Each row was made from one walk, in order. Every step used is in the known rows, and no mark comes twice. Write each row's walk.
Known rows
tarulip sata kuzit mupugi beva: [-1.19  4.19  2.43  0.70 -0.50  3.74  2.33  1.78  2.36  0.69 -0.05  1.73
 -1.64 -0.62 -0.75 -1.80 -1.25  1.60 -1.18  0.78 -1.57  1.59 -2.17]
zated beva sata veno: [ 0.59 -7.24 -1.82 -1.26  0.63  1.13 -3.28 -2.28 -0.72  1.16 -1.61  1.04
 -2.46  1.22  3.89  1.91 -2.17 -1.23 -2.61 -1.98  1.71 -3.95  2.55]
tarulip sata kuzit mupugi veno: [ 0.85  4.70  0.01 -1.00  0.32  1.86  3.17  4.40 -1.03  0.65  2.27  1.69
  2.88 -2.09  0.51  0.07 -4.04  1.84 -2.33 -1.02  2.36  1.29 -0.82]
tarulip sata: [ 1.98  0.73  2.03  1.61  2.92  0.32  0.52  2.96  1.46  1.00  0.96  3.25
  1.55  1.50 -1.63 -2.81 -2.08  1.28 -0.47  1.03  0.74 -0.88 -2.87]
tarulip mupugi madig sata kuzit: [ 0.24  3.25  2.49  2.21  6.56  0.00  5.47 -0.20  0.61 -0.08  2.59  1.36
 -2.73  0.90 -0.41 -2.80 -0.38  0.00  3.21  3.10 -1.19  0.58 -0.50]
kuzit mupugi beva: [-2.39 -0.73 -1.93  1.07  1.28  1.21  0.93 -1.75 -0.29 -2.57 -1.76  1.20
 -4.14  1.68 -0.46 -3.78 -0.30  2.34  0.40  2.27 -2.26  3.81  0.06]
sata kuzit mupugi: [-0.60  5.22 -1.43  1.94  1.06 -0.32  5.09  1.68 -0.87 -2.20 -0.59  0.31
 -0.78  1.25  0.71 -2.20 -2.21  1.38 -2.12 -2.86 -0.32  1.44 -3.56]
sata veno: [-0.01 -2.66  1.25  1.20  3.34 -3.31  0.33 -3.17  1.01  0.34  1.86  2.42
  1.23  3.20  2.33 -2.40 -0.86  1.87 -0.35  0.23 -1.47 -1.88 -0.40]
tarulip mupugi veno zated beva: [ 0.82 -2.14 -3.52 -1.56 -2.32 -2.36 -5.04  3.09 -1.27 -2.47  0.07 -3.01
  3.95 -0.02  0.20  5.40 -1.43 -2.11  0.87 -0.05  3.06  3.50 -0.19]
madig sata kuzit mupugi veno zated: [ 2.93  5.52  0.11 -1.76 -0.81  0.62  2.60  2.25 -0.68 -1.42  2.12 -0.70
  2.41 -3.14  0.67  1.49  0.45 -1.39  1.03 -0.07  0.68  0.35  1.07]
tarulip sata veno zated: [ 1.53 -0.73  6.04  0.02 -0.32 -2.08 -1.89  2.29  3.55  2.33  2.34  2.23
  5.54 -0.35  0.39  2.28  3.68  1.06 -1.48  0.82 -0.73 -3.71 -0.80]
tarulip sata veno zated beva mupugi: [ 0.60 -1.91  5.35  1.29 -4.24  1.86 -3.26  0.69  1.42  4.38 -0.34  0.80
  4.63 -0.64 -1.02  2.78  3.52 -0.17 -1.55 -2.03 -0.12 -2.60 -0.16]
mupugi tarulip sata veno: [-0.63 -0.86  2.09 -2.06  3.40 -1.21  0.07  0.19  1.05  1.81  2.86  2.83
  2.53  0.44 -0.59 -3.03 -0.14  5.26 -0.67  2.27  0.06 -1.52  1.02]
tarulip sata kuzit mupugi: [ 0.62  5.74  1.77  1.58  0.64  2.55  4.72  5.17  0.64 -0.02  0.08  2.15
  0.90 -0.90 -0.63 -0.91 -1.43  1.83 -2.68 -1.95  0.66  0.18 -3.56]
kuzit mupugi madig: [-2.48  0.22 -0.93  1.13  4.76 -0.21  5.46  0.71 -2.42 -1.51 -1.69  1.62
 -4.97  1.09 -1.76 -3.50  1.77  3.37 -1.48  0.06 -1.53  3.45  0.50]
kuzit mupugi madig sata veno: [-0.79 -2.97  2.96 -0.75  6.48  1.54  5.77 -2.32 -0.91  0.10  1.11  4.26
 -5.70 -0.58  1.20 -2.95  4.79  3.01  0.29  1.82 -2.98 -0.19  6.25]
madig sata veno: [ 2.48 -2.89  3.16  0.29  5.11 -0.46  1.06 -3.43  1.12  0.58  3.23  4.04
 -0.55  1.66  2.39 -3.56  0.31  0.14  2.25  2.22 -1.88 -3.16  2.68]
beva mupugi veno zated: [ 0.55  1.75 -0.84  2.11 -1.82 -2.91 -1.18 -1.49 -1.98  1.21  1.28 -1.30
  5.77  0.46 -1.05 -1.40 -1.04  1.05  2.42  2.01  0.27  0.71 -1.07]
mupugi madig sata kuzit: [ 1.78  4.11  3.42  0.28  5.87  0.34  5.77 -2.10  1.21  2.32  2.43  1.52
 -3.85  1.23 -1.23 -4.90 -0.71 -0.50  1.63  0.97 -1.56 -1.41 -1.02]
sata kuzit mupugi beva: [-2.38  4.06 -0.93  0.99 -0.04  1.30  2.56 -1.88  0.93 -1.62 -0.79 -0.19
 -3.39  1.20  0.36 -3.18 -2.00  1.34 -0.30  0.08 -2.56  2.77 -2.57]
mupugi beva: [-0.69 -1.17 -0.57  1.26  2.09 -0.91 -1.46 -3.96  1.86 -0.17  0.19  0.74
 -2.75  3.47 -0.76 -4.78 -2.53  0.66  2.23  3.22 -2.46  1.51 -2.02]
zated beva mupugi madig sata: [ 1.01 -1.80  1.71  1.31  3.48  4.27  3.13 -3.77 -2.35  3.51 -1.20  1.15
 -6.06  1.29 -3.26 -5.19  0.68 -0.73  2.67  0.17 -0.93  0.86  2.38]
beva sata kuzit: [ 1.21  1.93 -1.85  2.27  1.94 -0.31  1.55 -0.42  0.35  0.34 -0.22 -0.05
 -0.68  1.33  2.04 -1.73 -5.27 -0.91 -1.23 -0.48  1.69 -4.10 -3.79]
madig sata veno zated: [ 3.21 -1.17  4.61 -0.12  1.78 -1.75 -0.75 -1.75  2.35  0.37  2.79  1.96
  2.31  0.11  1.31  0.20  4.19 -0.86  2.12  1.86 -2.15 -4.17  2.02]
veno zated: [ 1.47  1.99  0.26  1.43 -0.09 -3.80 -0.99  1.48  1.33 -1.24 -0.17 -0.72
  3.09  2.05 -1.27 -0.70  1.23 -0.30  0.44  0.13 -0.51 -0.62 -3.84]
veno zated beva mupugi madig: [-1.27  0.07  1.16  1.31 -1.76  0.00  0.19 -1.22 -1.30  3.10 -2.76 -2.49
 -1.40  1.17 -3.94 -0.75  3.38 -0.55 -0.42 -2.29 -0.86  1.72 -1.24]
madig sata kuzit mupugi beva zipaf: [-1.38  5.56  1.43  1.58 -1.02  2.12  3.97 -1.94  3.13 -1.72  2.29 -0.55
 -4.29 -1.99  0.05 -1.88 -1.44 -2.43  4.33  1.76 -2.67  0.98 -0.81]

Write each row's walk
[-2.57 -4.52 -0.01 -0.58 -1.90  0.74 -2.96 -2.24  1.08 -0.93 -2.35  0.28
 -2.09 -2.08  3.00  3.18  4.30  1.58 -1.17  3.63 -2.49 -2.43  3.95]
kuzit mupugi beva sata veno zated
[ 0.97 -3.75  0.50  0.59 -0.05 -2.75 -2.95 -1.10  1.33  0.29 -0.06  0.72
  2.51 -0.43  3.12  2.99  1.91 -0.10 -1.41  1.57  0.17 -5.89  0.91]
beva sata veno zated
[ 0.43  4.94  3.86  3.52  4.43  1.98  7.13 -4.25 -0.45  4.15  1.60  1.45
 -2.83  1.35 -2.12 -6.94 -0.59  0.49  3.12  1.62 -2.44 -1.36 -1.16]
beva mupugi madig sata kuzit
[-0.40 -2.11  1.99  1.58 -3.89 -1.01 -2.43 -2.85 -0.07  2.30 -1.10 -0.84
  3.05  1.02  0.33  1.54  2.89 -0.62 -0.68 -2.80 -1.25 -1.17 -0.12]
sata veno zated beva mupugi
[-2.28 -0.60  0.52 -2.23  2.58  0.85  2.69  2.69 -1.10 -0.42  0.70  3.08
  0.87 -1.47 -0.73 -1.80  2.07  6.64 -2.36  1.45  0.36  0.57  2.96]
kuzit mupugi tarulip sata veno
[-2.38  6.93 -3.88 -0.62  1.45 -0.81  5.62  1.47 -2.21 -2.43 -0.94 -1.13
 -0.75  0.45 -1.40 -4.00 -1.90  4.34 -1.41 -1.45  0.29  2.88 -2.65]
sata kuzit mupugi tarulip
[-0.27 -1.47  4.46 -1.35  2.92  0.12  3.95 -0.65  0.15 -0.13  0.70  2.32
 -2.87 -2.14  0.03  0.71  8.40  1.66  0.25  1.58 -3.44 -0.79  5.75]
kuzit mupugi madig sata veno zated
[ 1.65 -3.82  4.79 -3.50  1.37  0.26 -0.86 -2.00  1.74  2.97  0.94  0.56
 -3.14 -0.41 -0.40  1.94  6.36 -2.38  0.26 -1.27 -1.94 -2.02  4.52]
mupugi madig sata veno zated beva
[-0.64  0.95 -0.90 -0.16 -0.46  3.37 -0.20  1.17 -2.47  2.94 -1.51 -0.01
  0.60  0.44 -4.83 -4.27 -1.94  2.94  0.00 -0.36  2.34  1.80 -1.22]
zated beva mupugi tarulip sata
[ 0.28  0.34 -2.08 -2.30 -5.47 -3.62 -4.21  1.45  0.88 -0.48  2.21 -4.44
  3.58 -1.79 -0.72  5.15 -2.50 -5.04  1.59 -2.83  2.78  1.51 -1.50]
mupugi veno zated beva zipaf
[-2.24 -1.99 -1.47  3.03  2.72 -1.42 -2.03 -2.06  1.32 -2.78  0.22  0.26
 -1.47  3.11 -0.11 -2.54 -1.90  1.50  3.66  5.76 -1.96  3.46 -1.54]
tarulip mupugi beva
[-1.02 -1.39  1.96 -0.64 -5.09 -4.15 -3.26 -0.37  3.62 -0.05  1.58 -2.85
  2.77 -0.52  0.87  5.74  1.82 -4.06  0.15 -4.22 -0.14 -1.57 -1.30]
sata veno zated beva zipaf
[ 1.24  6.16  1.50 -1.72 -3.10  0.29  1.10  6.33  0.54  0.36  1.68 -0.23
  5.65 -3.86 -0.30  3.59 -0.44  0.41 -2.43 -1.31  2.16  0.47 -1.39]
tarulip sata kuzit mupugi veno zated
[-0.09  1.41 -0.35  0.47 -5.19 -3.04 -2.58  2.36  2.51 -1.01 -0.19 -3.91
  1.58 -0.25 -1.86  3.90  0.02 -5.13  0.81 -3.95  0.92  0.34 -4.18]
veno zated beva zipaf
[-0.65 -4.97  1.37 -0.41 -1.19 -1.50 -5.43 -4.51  2.95  1.10 -0.19  0.06
 -0.84 -0.25  2.90  1.96  1.84 -0.24  0.29  4.26 -2.40 -4.62  2.01]
mupugi beva sata veno zated
[-2.64 -7.75 -0.95  1.89  3.00 -0.08 -3.77 -4.83  1.39 -1.16  0.11  1.38
 -2.27  0.89  4.42  0.82 -1.14  1.84  1.96  7.38 -1.57 -2.00  3.12]
tarulip mupugi beva sata veno
[ 2.06 -2.69 -2.70 -0.84 -2.49  0.63 -4.44  1.98 -0.34 -0.19 -3.64 -2.10
 -0.51 -0.20 -0.05  3.51 -0.33 -3.63 -1.91 -2.21  2.65 -2.67 -1.10]
veno zated beva sata
[ 0.12 -0.04  0.77  0.18  6.29  2.73  6.28  0.15 -2.36 -0.99 -0.58  3.02
 -6.79 -0.17 -1.72 -4.43  2.75  1.78  1.24  2.10 -1.77  1.90  3.48]
kuzit mupugi madig sata
[ 3.46 -3.34  3.37 -2.53 -0.69  0.45 -2.91 -0.97  1.92  0.79  0.85  0.61
  0.48 -0.17  1.10  2.48  3.84 -3.25  0.67 -1.97 -0.72 -2.70  2.79]
madig sata veno zated beva
[-0.06 -1.72 -3.77  1.33  3.57 -3.28 -0.78  0.56 -1.99 -2.74  2.46  0.28
  2.90  1.72  1.54 -0.60 -4.77  1.28  2.75  3.82  1.97  3.23 -0.25]
tarulip mupugi veno
[ 0.53  2.43 -3.14 -0.63 -4.51  2.53 -0.26  4.27 -1.17 -1.55 -4.78 -3.03
 -1.38 -2.31  0.96  5.25  0.50 -3.19 -4.50 -5.12  2.78 -1.32 -1.60]
veno zated beva sata kuzit mupugi
[-1.40  0.70 -3.70 -2.46 -6.19 -1.40 -1.62  3.82 -1.05 -2.98  0.03 -4.01
  1.73 -3.47 -0.55  6.25 -0.44 -3.39  0.14 -3.93  2.83  3.81  0.43]
kuzit mupugi veno zated beva zipaf
[ 0.82 -3.33 -6.05 -3.67 -3.71  2.15 -3.50  3.56 -4.00 -1.86 -3.40 -2.23
 -0.54 -3.42  1.56  5.88 -0.73 -2.07 -3.07 -1.98  4.27  0.77  3.37]
kuzit mupugi veno zated beva sata
[-2.39  0.58 -0.10  2.17 -0.49 -2.64 -1.09 -3.58  3.57 -0.67  2.27 -0.99
 -2.04  1.81 -1.04 -2.68 -3.27 -1.71  4.37  2.89 -2.41  1.34 -3.10]
mupugi beva zipaf
[ 2.07 -2.27  3.88  0.94 -2.14  1.94 -1.70 -3.42  0.41  2.63  0.06  0.38
  1.33 -0.28  0.07  0.53  4.09 -2.05  2.00 -0.79 -1.51 -2.73  2.65]
madig sata veno zated beva mupugi
[ 0.37 -2.15 -3.45  0.41 -0.92  0.87 -1.38 -2.74 -3.98  1.91 -0.12 -0.58
  1.12  1.74 -0.56 -2.27 -5.22 -0.33  0.84 -1.33  2.00  2.61  0.31]
zated beva mupugi veno
[ 0.64  3.24 -3.57 -1.02 -2.71 -0.20  0.52  3.15 -2.06 -1.49 -0.61 -2.18
  2.35 -3.71  2.52  4.18 -1.95 -0.51 -2.26 -0.36  2.84 -1.33  0.40]
beva sata kuzit mupugi veno zated
[-2.14 -0.74 -0.28 -1.26 -3.36 -1.56 -2.37 -3.12 -1.43  1.99 -1.37 -2.70
  2.96  0.39 -1.71 -0.45  3.13  2.43 -0.27 -1.46 -0.29  0.14  0.84]
sata veno zated beva mupugi tarulip
[ 0.95 -4.70 -5.43 -1.78 -2.21 -0.29 -6.22  3.04 -2.31 -1.99 -1.58 -2.97
  2.39 -2.00  1.81  7.00 -2.35 -2.88  0.26  1.34  4.87  0.24  1.56]
tarulip mupugi veno zated beva sata
[ 2.18 -1.21 -2.70 -3.39 -2.84 -1.91 -4.75  1.22 -0.99 -0.18  0.31 -2.33
  2.98  0.26 -0.43  2.85 -1.61 -2.91 -0.70 -2.65  2.46  1.79 -0.44]
mupugi veno zated beva
[ 1.60 -0.17 -0.90 -0.77 -2.43 -1.22 -3.18  2.08  0.54 -0.66 -2.19 -2.12
  0.89  1.64 -1.58  1.70  0.78 -2.97 -1.23 -3.65  0.84  0.61 -3.16]
veno zated beva
[ 0.56 -2.95  1.55 -1.66 -2.40 -2.54 -3.87 -0.48  1.80  0.59 -0.43 -0.94
  2.00  1.34  1.23  3.46  2.48 -1.79 -2.11 -4.01 -0.36 -1.19 -0.17]
sata veno zated beva
[ 0.52  3.91 -2.89 -3.56 -5.09  0.07 -0.37  3.42 -1.71 -1.26 -0.85 -3.45
  2.27 -2.10  0.61  4.74 -1.11 -2.14 -3.18 -5.69  2.46  3.15 -0.90]
sata kuzit mupugi veno zated beva
[ 0.38  0.62 -0.21  2.60 -3.78  0.08 -1.93 -0.19 -1.05  1.08 -2.94 -2.39
  2.25  1.69 -2.58 -0.11  1.18 -1.41  0.08 -2.60  0.19  0.78 -3.07]
veno zated beva mupugi
[-3.94 -0.58 -0.84  4.07  0.44 -3.03 -1.36 -1.88  3.21 -3.41  2.22 -1.46
 -0.83  1.32 -0.31 -0.30 -3.01 -0.78  5.84  5.59 -1.81  3.16 -2.76]
tarulip mupugi beva zipaf
[-1.46 -1.95  1.63 -0.94 -0.34  2.66 -1.02 -1.42 -1.23  4.30  0.12  1.12
  1.51  0.22 -1.93 -2.59 -0.04  4.02 -0.93 -0.56  0.97 -0.28  1.62]
zated beva mupugi tarulip sata veno
[ 2.27  4.22 -1.19 -1.61  2.20  2.03  4.57  0.42 -2.07 -1.18  2.59  1.34
 -0.40 -1.76  1.92 -2.08 -3.51  0.02  1.34  0.25  1.07  0.99  2.01]
madig sata kuzit mupugi veno
[-1.30  2.57 -2.01 -1.14  2.69  2.07  3.41  5.08 -1.95 -1.67 -0.98  1.98
 -0.10 -0.93 -3.33 -3.55  0.21  5.60 -1.52  1.51  1.53  2.69 -0.09]
kuzit mupugi tarulip sata
[-0.07  0.78 -4.46 -0.24 -1.19  3.95  1.83  2.35 -2.35 -1.24 -4.39 -1.04
 -4.17 -0.83  2.02  2.01 -3.49 -1.83 -4.31 -4.86  2.78 -0.69 -0.81]
zated beva sata kuzit mupugi
[-1.74 -3.08 -3.74  0.87  1.37  3.11 -0.56 -1.62 -1.50 -2.21 -3.49  1.07
 -6.11 -0.11  1.20 -1.90 -1.29  1.80 -0.05  3.89 -0.89  0.45  1.89]
kuzit mupugi beva sata
